Each row comes from the steps of one walk. Every step used is in the known rows, and no mark comes twice. Write the walk behind each row, first mark first.
Known rows
W-A-L: [6.7,-21.5,-6.9,-5.3,2.2,7.3,-8.4,3.4,11.8,1.1,0.1,-0.7,0.2,1.0,6.1,5.3,-4.5,-6.4,12.7,-1.8,-5.5]
F-Y: [-2.5,32.8,-4.4,-5.4,8.0,7.4,3.9,5.1,-7.5,2.8,-4.3,-10.7,4.3,-0.1,12.1,-0.6,2.4,-2.4,-10.5,2.4,4.7]
S-L-A: [-23.3,-23.1,2.5,34.4,5.6,15.4,-13.8,-3.7,-0.8,-1.1,8.4,6.9,-7.1,-1.9,-15.7,-6.7,-4.1,9.0,-17.9,-1.3,-8.8]
S-L-A-W-Y: [-8.5,23.7,-1.4,18.1,-0.7,5.2,13.3,12.1,6.7,-11.4,-2.7,-9.7,-2.1,7.9,-4.9,1.4,8.0,-9.9,-11.7,3.0,-21.5]
Y-F: [-3.8,-58.0,4.9,11.7,10.6,-1.6,-19.6,-12.8,6.4,8.3,3.0,15.8,-6.9,-7.3,-10.6,-7.7,-6.6,12.4,27.6,-4.0,11.4]
S-A: [-2.1,-55.8,-14.5,8.9,22.5,25.4,-18.4,-5.6,-8.8,1.8,11.1,24.7,7.4,3.4,-13.5,-13.4,-12.0,17.4,-25.0,2.0,5.6]
F-Y-A-L: [-8.6,40.3,0.0,-4.8,-3.4,-14.9,-1.7,14.1,-13.6,1.3,-8.8,-3.1,-4.7,21.4,11.4,5.5,11.0,-19.8,8.2,-1.9,-4.0]
S-L-A-W-Y-F: [-10.3,-19.9,10.5,18.5,-0.7,-3.6,1.5,7.0,9.0,-8.3,0.1,4.6,-5.7,11.4,-10.8,0.5,11.4,-16.5,24.1,-0.5,-19.6]
A-F: [15.5,14.9,-4.2,2.8,2.7,-0.9,9.5,-7.3,-7.2,1.5,-0.9,-23.0,-1.0,-7.7,-2.5,11.6,-9.0,16.1,-24.4,-2.9,8.0]
A-Y-F: [2.0,-25.4,2.4,-5.1,0.4,-4.7,-3.3,-14.2,-2.1,5.6,-0.7,6.0,-13.1,-1.8,-5.3,-6.8,6.4,13.1,25.8,-5.3,2.8]
L-S: [-1.0,3.2,6.1,-4.7,-7.4,-6.7,1.7,-8.7,-1.2,3.3,-3.4,16.8,-11.5,-23.6,-4.4,-12.1,1.4,6.7,-15.3,3.3,16.6]
W-A: [2.0,-48.2,-10.0,1.4,12.3,12.3,-17.1,-0.7,16.3,5.7,5.7,9.7,11.1,-10.9,10.7,-12.7,-7.6,0.5,19.7,5.0,-3.3]
L-S-A-W: [11.5,-5.2,0.0,-27.4,-3.5,4.4,11.4,1.5,-17.4,-4.2,-0.4,16.1,-1.0,-8.2,-18.2,-15.1,6.2,13.3,-38.5,3.9,13.1]
S-L: [-11.6,-39.5,-10.2,29.1,18.3,19.1,-25.5,-5.6,-6.5,2.5,13.3,18.3,-2.8,-9.7,-20.9,-5.9,-8.1,22.4,-18.2,3.3,-2.0]
W-Y-F-A-L-S: [-1.1,37.9,16.2,-0.2,-26.6,-24.6,4.8,1.5,25.5,-3.6,-11.0,20.4,-9.9,2.9,13.0,12.5,8.0,-35.0,35.7,-2.8,0.0]
L-S-A-Y: [4.3,-16.7,-2.5,-19.8,-3.0,8.1,5.6,-7.7,-18.5,-2.4,1.3,29.9,-9.9,-6.4,-5.1,-21.1,13.3,9.4,-34.2,4.2,4.4]
L-A-S: [-12.3,23.0,7.7,-7.9,-7.2,-7.0,15.9,-7.5,-5.7,-1.9,-6.9,-6.5,-13.2,-5.2,-11.5,0.2,2.8,8.8,-2.4,-2.4,4.3]
S-A-F-Y: [13.5,9.0,-6.9,-7.5,14.6,14.8,4.5,6.9,-28.8,-3.1,4.3,-12.8,15.9,13.2,12.1,8.4,0.5,-3.3,-44.7,3.0,-1.1]
W-Y-F: [-0.2,-35.5,-4.0,14.9,12.9,-3.7,-11.0,-7.7,16.8,2.4,-2.0,26.0,-1.0,-3.9,9.1,-4.5,-2.3,-11.8,35.9,1.0,-0.2]
F-A: [-8.8,18.3,-6.5,12.7,-4.0,3.1,-6.7,-0.9,19.8,4.7,3.2,-14.1,9.9,-1.3,-0.1,3.1,-14.8,9.2,6.9,0.2,1.9]

Which walk is each row?
[14.2,56.8,-2.3,-10.1,0.2,-2.4,18.1,5.2,-16.3,-0.1,-5.5,-35.9,7.4,1.8,17.7,16.3,3.2,-3.4,-23.3,-0.2,3.9]	A-F-Y
[3.8,53.8,-4.2,-10.9,-11.8,-5.6,13.4,8.2,15.7,0.9,-2.5,-38.1,11.4,0.6,-8.2,7.8,-8.6,14.8,1.0,-1.9,4.4]	F-A-W
[-7.3,-59.0,-6.8,3.1,16.6,15.9,-24.0,-1.2,-8.5,-1.4,17.3,36.2,0.1,-13.7,-11.1,-8.0,-0.2,13.7,18.6,8.0,-11.9]	W-A-S-L
[-8.0,41.2,-1.5,-8.1,-5.0,-6.7,2.8,-3.1,2.5,1.2,1.4,-5.1,3.9,-7.1,-8.8,7.6,-7.5,17.0,12.6,1.1,7.2]	F-A-S
[8.4,-6.6,5.6,-17.1,-15.6,-4.9,-0.1,2.8,8.1,-0.1,-4.9,16.1,-9.5,-11.5,10.1,-1.9,5.3,-17.0,3.2,1.8,1.9]	W-A-L-S
[3.3,26.1,9.2,5.8,-10.9,-6.0,21.2,-5.1,-0.4,-1.4,-8.2,-37.9,-2.9,-0.3,1.0,11.8,-4.2,0.3,-24.4,-6.4,0.5]	L-A-F
[-5.7,22.1,22.9,-5.8,-28.5,-23.8,-1.6,-4.2,14.1,1.7,-7.0,13.1,-15.6,-2.6,-4.2,10.6,3.1,-12.8,26.7,-7.6,12.3]	Y-F-A-L-S
[-2.4,22.4,2.0,15.4,-9.8,-10.7,-2.7,3.6,29.4,-2.6,-7.1,2.7,-0.8,16.4,11.0,19.8,-3.6,-25.5,44.3,-6.5,-8.5]	W-Y-F-A-L
[2.9,-31.5,-13.8,3.2,12.8,20.2,-11.2,-0.6,-13.0,-3.0,4.6,14.1,-2.6,15.3,-17.8,5.9,-7.3,10.0,-35.7,-4.8,0.6]	S-A-L
[17.3,-15.4,2.3,-10.7,-1.1,3.4,2.4,-7.0,-22.2,-2.7,3.1,17.9,0.2,-11.7,-3.9,-2.7,-1.3,6.9,-50.4,2.5,12.3]	L-S-A-F
[2.5,69.4,11.9,-5.1,-13.6,-6.3,30.2,7.9,-9.7,-3.6,-11.0,-49.3,3.2,9.6,21.1,15.7,7.1,-18.4,-24.5,-3.7,-3.7]	L-A-F-Y
[-12.5,-22.4,6.5,14.3,-1.5,-5.6,-18.6,-8.9,23.6,8.3,4.9,4.3,6.1,0.4,-3.0,1.2,-12.4,3.1,44.7,-3.7,6.7]	Y-F-A
[12.3,-0.9,-1.9,-6.0,2.6,-10.5,10.1,1.1,10.9,-2.2,-6.6,-0.7,0.2,0.8,0.8,-0.4,5.8,-7.7,31.4,-0.3,-0.8]	A-W-Y-F
[-12.7,33.6,0.0,-18.9,1.7,-18.7,1.2,7.9,-25.9,1.4,-2.5,12.9,-2.4,4.4,9.9,-7.6,15.2,-3.1,23.7,6.6,1.2]	F-Y-A-S
[-12.7,8.9,-2.7,-1.9,5.8,-10.5,-9.5,9.5,-10.2,6.0,-1.9,5.4,6.3,6.7,17.3,-12.7,7.0,-13.1,18.3,4.2,-0.7]	F-Y-A
[-7.4,29.5,3.2,-5.0,-13.0,-0.2,20.4,-5.4,2.7,-0.5,-7.9,-24.2,-13.6,4.2,2.1,-6.3,7.9,2.6,-11.6,-5.4,-6.6]	L-A-Y
[-10.7,7.1,6.4,12.1,-2.9,6.3,6.8,5.8,-5.2,-5.1,3.1,-20.3,-7.5,2.2,-26.4,-1.0,2.8,12.3,-22.3,-1.9,-9.4]	S-L-A-W
[0.9,13.6,8.5,-7.9,-13.1,-14.2,-1.0,0.9,16.7,3.7,-0.5,-22.6,6.4,1.8,-10.4,5.8,-5.5,8.7,37.4,-6.5,7.0]	Y-F-A-W
[11.1,-23.6,-12.1,-16.0,12.5,16.0,-1.0,4.7,-14.0,-2.0,4.6,-3.0,9.0,6.5,-21.0,-7.0,-4.7,22.1,-30.9,0.9,3.3]	S-A-W
[-7.5,43.1,11.7,17.3,-2.4,7.0,11.9,10.3,-19.3,-5.7,2.1,-29.9,-0.3,8.0,9.0,16.0,7.0,-12.3,-32.4,-0.5,-14.3]	S-L-A-F-Y
[-0.7,-37.5,0.1,-7.0,6.0,12.3,-9.4,-7.6,-10.9,-0.2,5.4,41.5,-0.7,-11.6,-9.0,-18.9,-0.4,8.1,-33.3,6.8,13.4]	L-S-A
[-7.6,-5.9,-1.0,19.4,1.1,-5.6,-11.9,-2.6,33.6,1.5,-0.3,13.0,10.7,4.6,15.7,2.7,-7.8,-22.5,51.6,1.0,-5.7]	W-Y-F-A
[12.0,-42.4,-8.7,-5.7,16.0,5.0,-2.2,3.0,-0.5,-5.4,2.8,21.8,7.9,13.9,-4.7,-6.6,4.7,-8.2,12.7,1.5,-6.1]	S-A-W-Y-F
[4.6,-12.4,-3.7,3.1,0.7,-19.6,-3.9,-1.9,-7.7,4.4,1.2,-7.4,1.7,-0.7,5.2,-0.2,-4.1,6.8,0.7,-2.0,3.8]	Y-A-F
[18.9,-26.5,-5.2,-6.1,3.4,4.4,-0.2,-0.5,8.6,2.6,3.4,-16.2,13.3,-10.5,17.9,4.9,-8.2,0.5,6.1,2.0,-4.1]	W-A-F
[17.8,16.1,-0.5,-13.8,1.5,3.5,7.9,12.7,-2.6,0.9,-0.3,-27.7,18.6,0.5,38.0,8.0,3.5,-21.2,3.5,4.5,-8.5]	W-A-F-Y
